Each row was made from one small tree. The marks that hang from a mark follow it in brackets, in the order of their numbers. Every link used is in the known rows. Write each row's tree.
(in the rows, 128 means zero)
Known rows:
q_44{q_42{q_286{q_592}} q_196}: [107  99 158 113 198 152  96 100 145 149  91 134 143 142 112 119 116 137
 186 172 167 178 135  90 103  93 121  94 143 163 179 115 111 102 158]
q_967{q_21 q_603}: [125 140 145 104 157 152 151  92 118  92 186 125 118 109 120 148 154 135
 115 108 183 131 133 104 148 150 133 118 148  95 151 157 115 185 120]
q_246{q_196{q_44{q_42{q_286{q_592}}}}}: [108 124 144 122 155 146 138 127 150 196 103 142 138 170 116 122 152 147
 151 145 136 121 149 144  90 111 124 132 162 167 205 138 134 129 115]
q_750{q_463{q_456{q_603}} q_592{q_286}}: [ 99 136  90 198 101 135 102 144 114  92 106  90 129  90 143 107 174 100
 129 122 113 141  96 131 106 113 183 161  99  98  63 138 148 149 103]
q_196{q_44{q_42{q_286{q_592{q_750}}}} q_246}: [135 136 191 147 144 158 103 143 135 158 101 143 126 171 147 157 130 169
 119 137 138  66 119 147 117 120 167 157 160 125 120  75 130 123 148]
q_967{q_21 q_603{q_456{q_463{q_750}}}}: [107 118 118 157  97 107 113 119 128 123 206 101 147 140  99 130 103  91
  96 105 143 107 130 104 105 144 105 124 139  86 123 126 153 127 149]
q_44{q_42}: [142 138 157  70 159 140 175 106 141 118 117 153 105 116 117 124 127 154
 134 160 150 157 171 141 127 127 121 113 100 170 179 134  93  91 134]
q_750{q_463{q_456{q_603}} q_592{q_286{q_42}}}: [130 161  86 193  95 136 136 150 126 134 121 121 101 114 134 128 164 111
 130 138  85 130  99 131 106 114 183 167  65 115  73 143 139 147  98]
q_456{q_463{q_750} q_603{q_967}}: [102 101  97 110  82  93 134 114  94 133 137 113 142 147 131 146  80 109
  96 124 110 128 127 109 158 129  86 102 164 123 139 132 157  78 153]
q_246{q_196}: [127 135 120  82 151 140 159 137 131 140 130 144 113  98 128  73 156 125
 141 121 136 156 134 147 132 134  99 106 139 156 151 171  90 135  88]
q_21{q_967{q_603}}: [143 129  95  92 135 140 140  95 139 102 146 149 141 105  85 151 147 120
 135 130 150 138 133 131 154 130  96 117 130 135 164 127 106 192 111]
q_246{q_196{q_44{q_42{q_286{q_592{q_750{q_463}}}}}}}: [126 150 133 138 134 160  93 148 131 201  94 153 125 141 120 105 174 136
 123 133 122 112  90 153  77  97 146 177 182 145 147 111 162 124  96]
q_179{q_246{q_196{q_44{q_42{q_286{q_592{q_750}}}}}}}: [160 150 160 152 164 155 104 109 146 187  95 126 113 142 151 117 172 165
 128 149 111 114 103 107 127 113 130 164 167 157 201 131 139 141 115]
q_246{q_196{q_44{q_42{q_286{q_592{q_750}}}}}}: [145 136 171 134 157 168 115 136 131 209  98 145 124 151 139 120 168 152
 136 150 136 117 122 138  97 113 128 157 184 160 171 108 138 133 117]
q_456{q_463 q_603}: [101 120 121 122 107 129 160  96  82 122 132 112 143 120 147 144 128 107
 106 151 141 138 141 127 130 103  90  89 160 118 149 147 153 103 114]
q_196{q_246}: [117 136 138  99 144 132 147 144 133  89 136 146 117 122 139 110 120 144
 126 111 138 108 136 153 145 139 134 102 112 120  99 139  85 124 118]
q_967{q_21 q_603{q_456}}: [107 128 140 108 139 130 128 124 139  97 176 121 130 106 130 137 131 120
 124 114 185 142 150 105 125 147 119 109 137  98 130 136 129 177 145]
q_603{q_456{q_463} q_967{q_21}}: [106 104 139 112 126  78 137 162 122 132 109  98 161 126 131 149  46 127
 127 109 144 119 153 138 138 125  88 108 135 125 139 138 162  85 149]
q_179{q_246{q_196{q_44{q_42{q_286{q_592}}}}}}: [124 138 137 141 159 132 127  97 165 173 101 129 122 159 124 113 154 158
 141 144 107 115 130 105 116 106 121 136 147 158 238 157 137 134 114]
q_196{q_44}: [155 151 151  77 120 132 178 109 109 138 117 180 109 156 133 121 142 143
 125 137 119 106 167 164 127 149 118 108 119 136 164 139 109 134  93]
q_21{q_967{q_603{q_456{q_463}}}}: [119 123  76 138  92 104 118 121 142 127 132 127 183 113  87 152 102  87
 133 135 141 124 151 147 121 102  66 107 121 131 152 104 159 149 125]
q_603{q_456 q_967}: [123 113 124  58 128  93 129 161 126 113  79 149 135 118 148 126  85 131
 154 117 137 152 170 155 145 140  91  84 118 149 122 116 117 102 158]
q_603{q_456}: [129 120 133  82 133 118 142 147 131 108 110 148 127 110 135 113 123 120
 149 133 150 155 168 152 118 131  99  88 106 143 117 125 109 113 136]
q_507{q_21}: [144 111 173  99 163 153 172 105 132  85 151 127 132 116 131 137 118 151
 137 114 142 139 153 136 166 155 124 122 126 132 136 136 110 137 119]
q_463{q_456 q_750}: [168 115 125 109 121  99 137 104 123 106 155 133 115 140 117  86 131 125
 114 116 114 149 131 118 125 163 140 119  87 135 106 127  87 112 121]
q_603{q_967}: [143 119 133  53 152 113 156 132 105 109  93 155 122 120 138 134 104 145
 151 114 138 144 154 154 168 145 106  97 129 141 141 135  94 105 133]
q_21{q_967{q_603{q_456}}}: [122 121  87 100 121 119 115 124 165 106 138 148 156 106  96 143 122 111
 143 133 153 148 152 135 132 123  85 105 117 140 147 109 127 180 138]
q_967{q_21 q_603{q_456{q_463}}}: [ 98 134 128 152 117 122 133 120 120 119 173  99 158 119 124 148 113  97
 114 114 168 119 146 119 111 126 103 114 144  86 139 131 159 144 130]
q_592{q_286 q_750{q_463{q_456{q_603}}}}: [155 154 124 171 122 137 107 136  93 111  87 107 118  97 162 106 172 117
  71 139 136 148  83 125 126 125 171 157 126 105  47  93 160 133 110]
q_463{q_750}: [160 111 122  80 131 124 152 120 117 112 154 154 102 136 105 103 140 127
 122 121 122 134 135 128 136 159 113 115 113 135 120 134  83 102 130]
q_463{q_456}: [159 127 138 105 143 113 155 101 110 100 126 130 131 120 136 100 139 136
 131 130 139 155 149 138 131 144 138 113  92 137 128 132  95 131 104]
q_196{q_44{q_42{q_286}} q_246}: [103 159 174 108 124 119 159 101 161 146 107 164 126 193 138 157 103 170
  90 157 122  74 155 135 125 122 154 122 129 147 165 111 127 100 147]
q_44{q_42{q_286{q_592}} q_196{q_246}}: [ 80 105 157 135 188 141  76 123 177 136 108 128 141 146 122 113  90 139
 170 152 158 150 118  96 105  95 148  96 138 146 143 113 105 103 169]

Write each row's tree:
[229 172 168 116 169 167 180 159 105 168  89 175  69 128 130 137 154 150
 124 159 116 117 124 160 154 154 137 151  84 147  85  99  86 113 116] | q_592{q_286{q_42} q_750}
[148 101 121 131 149 168  85 155  67 130  89 127 137 106 127 140 178 123
 158 100 155 127  78 150 114 102 140 152 174  90  70  94 134 120 116] | q_42{q_286{q_592{q_750{q_463}}}}
[165 132 112 157 115 155 105 148  88 138 139 123 107 112 148 133 164 125
 123 118 112 155  74 127  93 105 161 164 130 101  70 111 148 153  90] | q_286{q_42 q_592{q_750{q_463{q_456{q_603}}}}}
[112  95 135 115 110  73 124 107 139 101 171  83 128 144 143 135  88 142
  78 101 130 151 107  56 162 162 137 126 155 121 127 148 145 137 166] | q_463{q_456{q_603{q_967{q_21}}} q_750}
[134 131  96 177  79 118 142 167 113 181 128 117 108 157 120 167  99 112
 137 136  58  90 117 129 151 134 124 156 105 132  98 132 144  90 155] | q_456{q_463{q_750{q_592{q_286{q_42}}}} q_603{q_967}}
[ 85 118 117 118 113  83 119 120 118  86 137  87 140 112 148 137 102 135
  83 100 137 156  91  90 136 121 152 131 155 106 121 159 177 136 124] | q_750{q_463{q_456{q_603{q_967{q_21}}}}}
[177 156 135 145 149 167 176 170 127 151 110 153  84 123 117 140 158 133
 180 143  98 108 147 167 135 144 146 152  56 147 102 144  78 131 119] | q_750{q_592{q_286{q_42}}}
[ 94 132  78 177 100 108  93 158 113 104  86  96 137  98 153 119 136 113
 137 109 104 142 102 138 137 123 173 155 109 108  68 135 154 139 125] | q_750{q_463{q_456{q_603{q_967}}} q_592{q_286}}
[128 106 121 123  96  98 131  91 120 101 166 110 119 139 140 108 142 117
  90 131 122 160 123  87 127 147 133 111 127 123 115 132 123 129 142] | q_463{q_456{q_603} q_750}
[113 107 107 130  83 121 143  98  92 131 163 110 135 141 120 133 121  98
  94 140 120 129 126 107 126 119  90 103 155 116 128 141 148  91 132] | q_456{q_463{q_750} q_603}
[120 147 153 154 126 153  84 157 131 153  96 154 129 160 130 143 136 155
 106 116 122  62  92 156  92 101 181 169 155 108  97  79 160 114 125] | q_196{q_44{q_42{q_286{q_592{q_750{q_463}}}}} q_246}
[128 113  52 227  79 117  80 167 164 143 147 104 167 120  65 133 125  71
 152 124  97  88 126 142 120 121 101 160  88 116  91 100 148 156 151] | q_21{q_967{q_603{q_456{q_463{q_750{q_592{q_286}}}}}}}
[126  96 100 170  86 108 107 109 179 116 193 107 185 136  64 160  69  95
 111 106 112 108 132 114 146 140  86 140 132 120 134  89 174 151 150] | q_507{q_21{q_967{q_603{q_456{q_463{q_750}}}}}}
[111 102 151  75 147  92 134 166 144 110 110 122 132 121 142 139  72 147
 143 105 156 143 155 126 151 144 103 105 137 137 131 144 131 119 164] | q_603{q_456 q_967{q_21}}
[100 124 166 138 146 137 132 130 150 149 108 144 143 189 127 155 112 164
 131 138 134  68 150 149 105 115 154 128 136 129 153 103 131 116 147] | q_196{q_44{q_42{q_286{q_592}}} q_246}
[106 121  79 179  59 128  80 137 118 126 190 112 150 112 109 118 135  69
 157 105 107 109 136 138  97 130 109 133 118  86  95 118 133 136 142] | q_967{q_603{q_456{q_463{q_750{q_592}}}}}
[120  99 120 197 111  91  93 205 144 146 120  72 145 137 103 130  73 106
 147  97  99  80 128 134 134 151 124 161 102 111  74 130 153  92 175] | q_603{q_456{q_463{q_750{q_592{q_286}}}} q_967{q_21}}
[ 79 147 171 105 167 121 105  91 186 136 111 152 124 145 135 114  83 145
 126 175 144 151 118  87 126  98 143  85 136 168 157 118 103  90 171] | q_44{q_42{q_286} q_196{q_246}}
[151 124 103 196 116 141 130 159 109 141 133 109 130 130  91 108 141  95
 158 119  90  79 125 156 122 143 130 156  89 113  83 129 112  92 126] | q_456{q_463{q_750{q_592{q_286}}}}
[144 182 142 100 141 120 167  86 181 150 118 160  88 137 135  78 139 159
 101 162  82 128 149 115 132 128 116 129 103 181 252 181 118 128  87] | q_179{q_246{q_196{q_44{q_42}}}}
[166  87 159 124 178 176 104 140  70 138  98 120 141 115 145 153 175 138
 173 118 166 129 110 135 136 121 122 136 176 108  91  94 109 136 139] | q_42{q_286{q_592{q_750}}}
[150 173 121 104 138 118 159  97 147 141 124 156  95 133 144  71 159 139
 116 132  83 114 131 125 142 141 105 110 123 148 209 187 114 161  72] | q_179{q_246{q_196{q_44}}}
[119 171 173  95 122 122 165 121 172 128 128 178 104 172 129 122 104 168
  95 148 112  83 169 157 119 134 152 123 101 154 167 126 113 108 118] | q_196{q_44{q_42} q_246}
[ 82 110 140 118 118 104 156 117  98 121 136  80 151 126 148 173  77 128
  99 123 153 125 126  99 163 115  96 106 186 112 160 166 176 110 141] | q_456{q_463 q_603{q_967{q_21}}}
[ 88 105 151  76 141 119 151 120 115 100 133 106 126 115 157 170 100 151
 106 117 164 147 129  84 174 135 110 104 180 122 155 169 149 141 158] | q_456{q_603{q_967{q_21}}}
[113  87 108 147 115 121  50 136  64 126  80  85 168 114 175 156 139 125
 125  99 145 158  64 110 137 102 153 147 197  88  62  83 181 133 147] | q_42{q_286{q_592{q_750{q_463{q_456{q_603{q_967}}}}}}}
[155 107 114 145 101 118 107 121 132 100 171 116 117 115 120  83 155 113
 158 102  92 131 117 124 117 154 154 151  85 121  92 141  82 139 121] | q_463{q_456 q_750{q_592}}
[158 134 112 193  95 129 140 136 145 145 155 113  92 143 126 127 156 120
 127 147  72 131 114 100 123 152 167 165  71 133  76 131 109 141 139] | q_463{q_456{q_603} q_750{q_592{q_286{q_42}}}}
[168 171  92 183 118 129 141 170 127 138 114 144  95 115 106 110 159 119
 152 119  74 116 104 168 104 129 186 178  30 124  67 138 103 127  84] | q_750{q_463{q_456} q_592{q_286{q_42}}}
[116 142 102 136  98 121 128 116 104 125 146 127 158 114 126 132 118  87
 132 132 152 135 164 151 110 119  89  96 127 101 129 107 142 124 124] | q_967{q_603{q_456{q_463}}}
[140 117 131 115 148 153 143  84 166  82 177 131 155 106  86 173 118 136
 134 113 153 135 136 120 183 149 109 137 137 129 166 119 131 204 123] | q_507{q_21{q_967{q_603}}}
[135 143 121 133  97 128 100 112  86  96 127 118 118  86 170 108 167 115
  81 129 135 168  80 114 120 113 155 141 150 105  72 111 157 140  98] | q_592{q_750{q_463{q_456{q_603}}}}
[ 93 151 163  98 169 125 116 110 190 111 129 161 103 130 128  77  75 143
 129 168 132 158 131 106 117 116 143  91 107 173 158 130  90  99 142] | q_44{q_42 q_196{q_246}}
[209 129 154 104 173 185 145 166  88 157 127 161  93 121 132 141 159 144
 176 123 126 130 122 158 130 137 127 151 113 128 104 113  88 137 104] | q_286{q_42 q_592{q_750}}
[ 79 121  77 136  76 100  83 133 105  85 123 101 140  86 166 121 132 114
 138  97 106 155  99 128 131 109 158 139 130 109  95 151 152 144 116] | q_750{q_463{q_456{q_603{q_967}}} q_592}
